Each row comes from the steps of one path. Every step used is in the known rows, and no mark comes twice. Write the path behind each row, first mark first.
Known rows:
l -> a -> m: [-2.13 -0.02 -0.77  1.30 -2.37 -0.44  2.77 -1.68 -0.97  0.85 -0.01 -4.50
 -1.00  0.50 -1.09  0.98  2.12 -0.98 -0.94  0.80  2.44]
l -> b -> q: [ 0.13 -0.07  2.97 -0.31  0.26 -1.08 -0.17 -2.86 -3.34  0.72 -1.78  3.11
 -0.70 -1.17 -0.57 -1.79 -1.70  2.82  3.90  2.50  0.51]
a -> m -> t -> q: [ 2.85 -2.02  0.29  0.82 -0.10 -0.79  1.95  1.41  1.07 -0.95  0.76 -3.45
  0.50 -0.05  2.77 -1.16 -0.91 -0.39 -3.44 -0.01 -1.37]
b -> h -> t -> m: [-0.21  0.22  2.74  3.01 -0.26  0.96 -5.30  1.84 -2.70  0.47 -3.44  1.17
  0.14 -1.53  0.63 -1.04 -2.52  1.08  3.31  1.89 -0.13]
b -> q: [-0.78 -0.16  2.78  0.54 -0.54 -0.65 -1.54 -1.19 -0.77  0.92 -0.91  2.55
 -0.90 -1.78  0.56 -2.24 -1.78  0.83  0.86  0.94  0.70]
t -> h: [-0.16 -0.79 -0.20  1.02 -1.13 -0.40 -2.39 -1.97  0.97 -0.58 -0.32  1.59
 -0.44 -1.11 -0.40 -1.11  0.21  0.14 -1.16 -0.47  0.21]
m -> t -> h -> b -> l -> a: [-2.10 -0.70 -1.34  0.30  1.61 -0.06  0.66 -0.07  0.61 -0.33  2.09  1.80
  2.62  0.31 -1.94  2.51  2.19 -0.50 -2.74 -1.44  1.41]
h -> t -> q -> b -> l -> a: [-2.49  2.04 -0.58 -1.41  1.26  1.63  0.46  0.27 -0.58  0.59  0.04  1.29
 -0.24 -0.33 -4.26 -1.00  2.19 -0.38  2.59 -0.62  0.85]
l -> b -> h -> t: [-0.79  1.43  0.31 -0.02  0.90  0.32 -3.98 -1.25 -5.25  0.35 -3.16  2.73
 -0.51 -0.49 -1.69 -0.24 -2.85  1.74  6.43  3.77  0.42]
m -> t -> h -> b: [-0.05 -0.87 -0.58  0.17 -0.23 -0.45 -2.50 -0.42  2.57 -1.11  0.00  2.96
  1.16  0.53  2.08  1.78 -0.17  0.74 -2.11 -1.75 -0.92]
t -> q -> b -> l -> a -> m: [ 0.11  1.01 -1.23 -1.65  0.19  0.28  4.37 -0.67  0.72  0.59  1.89 -1.98
 -0.49  0.85 -3.06 -0.47  2.94 -0.98 -0.30 -1.00  1.21]
a -> m -> t: [ 0.68 -1.36 -0.59  0.83 -1.20 -0.25  0.93  0.53 -0.13 -0.20 -0.16 -3.78
 -0.85  0.43  2.50  1.31 -0.45 -0.86 -1.86  0.32 -1.19]
a -> m -> t -> q -> b: [ 2.63 -0.55 -0.71 -1.28 -0.78 -0.62  2.29  0.39  2.73 -0.99  0.29 -2.25
 -1.11  1.18  3.35 -0.31  0.23  0.24 -1.15 -0.78 -1.86]
m -> t: [-0.41 -0.99  1.26  1.05 -0.45 -0.06 -0.69  0.77 -0.43 -0.36 -0.77 -0.52
  0.50 -0.43  1.68  0.03 -1.06 -0.13 -2.54  0.70 -0.76]
a -> m: [ 0.25  0.13 -0.48  0.38 -1.93  0.21 -0.18 -0.92 -0.38  0.54 -0.48 -2.30
 -1.82  0.13  0.41  0.63 -0.37 -0.62 -0.01 -0.12 -0.31]
t -> h -> b -> l: [-0.01  0.79 -0.87 -0.96  1.25  0.93 -3.37 -0.69  0.80 -0.02  1.15  4.91
  1.08 -0.42 -2.72  1.28 -0.27  0.05  0.01 -2.70 -0.86]
l -> a -> m -> t -> h -> b -> q: [-1.43 -1.71 -1.08  1.10 -0.68 -2.39  2.56 -2.08  2.21  0.13  1.64 -1.03
 -0.04  0.80  2.56  1.99  1.95  0.28 -0.58 -0.50  2.19]
t -> q: [ 1.25 -0.07  1.98  0.72 -0.04  0.03 -1.02  0.38  0.47 -0.45 -0.34  1.10
  0.96 -1.22 -0.15 -3.36 -1.21  0.13 -2.34 -0.13 -0.36]

Which path is each row?
[ 1.92  0.15  1.02 -0.91  0.55 -1.18 -0.51  1.18  1.30 -1.01  0.02  2.09
  1.36  0.06  3.11 -2.36 -2.26  0.32 -0.66  1.51 -0.42] | m -> t -> q -> b -> h
[-0.23  1.39  2.02  0.82 -0.80  1.24 -5.12  0.76 -0.94  0.52 -3.66  2.40
 -0.99 -0.23  1.34 -0.11 -1.25  1.93  5.55  1.02 -0.53] | q -> b -> h -> t -> m
[ 1.42 -1.00 -2.71 -0.82  1.27  0.38 -0.51  0.25  1.43 -0.51  2.07  0.48
  0.66  0.91  0.21  3.45  0.14 -0.48 -1.16 -2.53 -1.64] | a -> m -> t -> h -> b -> l
[ 0.10 -0.64 -0.84 -0.36 -1.00 -1.13  5.27 -0.28  2.38 -0.45  1.01 -4.40
 -0.15  1.56  1.98  0.13  2.66 -0.32 -1.95 -0.09  0.96] | l -> a -> m -> t -> q -> b
[-0.67  2.21  0.55 -1.47 -1.08 -0.39 -2.60 -1.08 -0.03  0.35 -1.43  3.22
 -1.51  0.09  0.71 -0.66 -1.84  0.07  2.85  1.32  0.74] | q -> b -> h
[ 1.37 -0.32  1.20 -1.10  0.17 -0.34  0.47  0.89  2.36 -1.16 -0.40  0.98
  0.41  0.31  2.56 -1.81 -0.30  0.80 -1.94 -0.53 -1.35] | m -> t -> q -> b
[ 0.74 -1.71 -0.78  0.89  1.45 -0.33  5.13  1.71 -0.83 -0.06  2.73 -4.52
  2.27 -0.22 -1.35 -0.67  1.53 -1.97 -4.10  0.36  0.96] | b -> l -> a -> m -> t -> q
[-0.65 -0.32  2.73  2.83 -0.87  2.04 -4.24  1.42 -1.55  0.39 -3.54 -0.09
 -0.60 -1.11  0.14 -0.31 -0.73  1.53  1.95 -0.10 -1.43] | h -> t -> m
[ 3.24 -0.26 -1.11 -2.09  1.33  0.43  2.46  1.44  1.29 -0.50  1.62 -1.32
 -0.22  0.60  0.54 -0.11  0.14 -0.43 -0.86 -1.34 -2.16] | a -> m -> t -> q -> b -> l
[ 0.23 -0.38 -0.90 -0.39  1.89 -0.05  3.87  1.86  0.61  0.03  2.91 -2.22
  2.45  0.98 -0.94  1.61  1.23 -1.22 -3.20 -1.46  0.51] | h -> b -> l -> a -> m -> t -> q
[ 1.43  1.52  1.09 -1.42 -0.03 -0.77 -1.52 -0.17  1.07 -0.34 -0.53  3.35
  0.15 -0.30  0.89 -3.20 -2.07  0.38  1.15  1.00  0.29] | t -> q -> b -> h
[-1.93  1.72  0.21  0.91 -0.22  0.60 -5.23  0.46 -2.73  0.46 -2.20  2.13
 -0.67 -1.12 -0.56 -0.65 -2.84 -0.56  3.85  2.21  0.57] | b -> h -> t
[-0.73  1.80  0.57 -1.53  1.44  1.97 -3.05  0.61 -0.86  0.85  0.28  4.34
  0.55 -0.09 -2.65  1.50 -1.34 -0.20  0.79 -2.12 -0.96] | h -> b -> l
[-1.05 -1.24 -1.39  0.87  0.53  0.08  4.17  0.74 -2.02  0.71  1.73 -4.81
  0.92  0.31 -1.66  2.01  1.74 -1.96 -2.58  0.53  1.19] | b -> l -> a -> m -> t
[-1.29  1.68 -2.41 -1.57  0.59  1.26  2.17 -0.04 -0.30  0.78  0.61 -1.94
 -1.59  0.61 -3.60  0.33  2.72 -1.06  2.88 -0.82  0.54] | h -> t -> q -> b -> l -> a -> m
[-0.73 -1.04 -3.45 -0.85 -0.16 -0.78  3.97 -1.60  1.37 -0.09  2.36 -2.68
 -0.81  1.13 -0.98  2.56  4.16 -0.81 -1.03 -0.81  0.98] | q -> b -> l -> a -> m -> t -> h
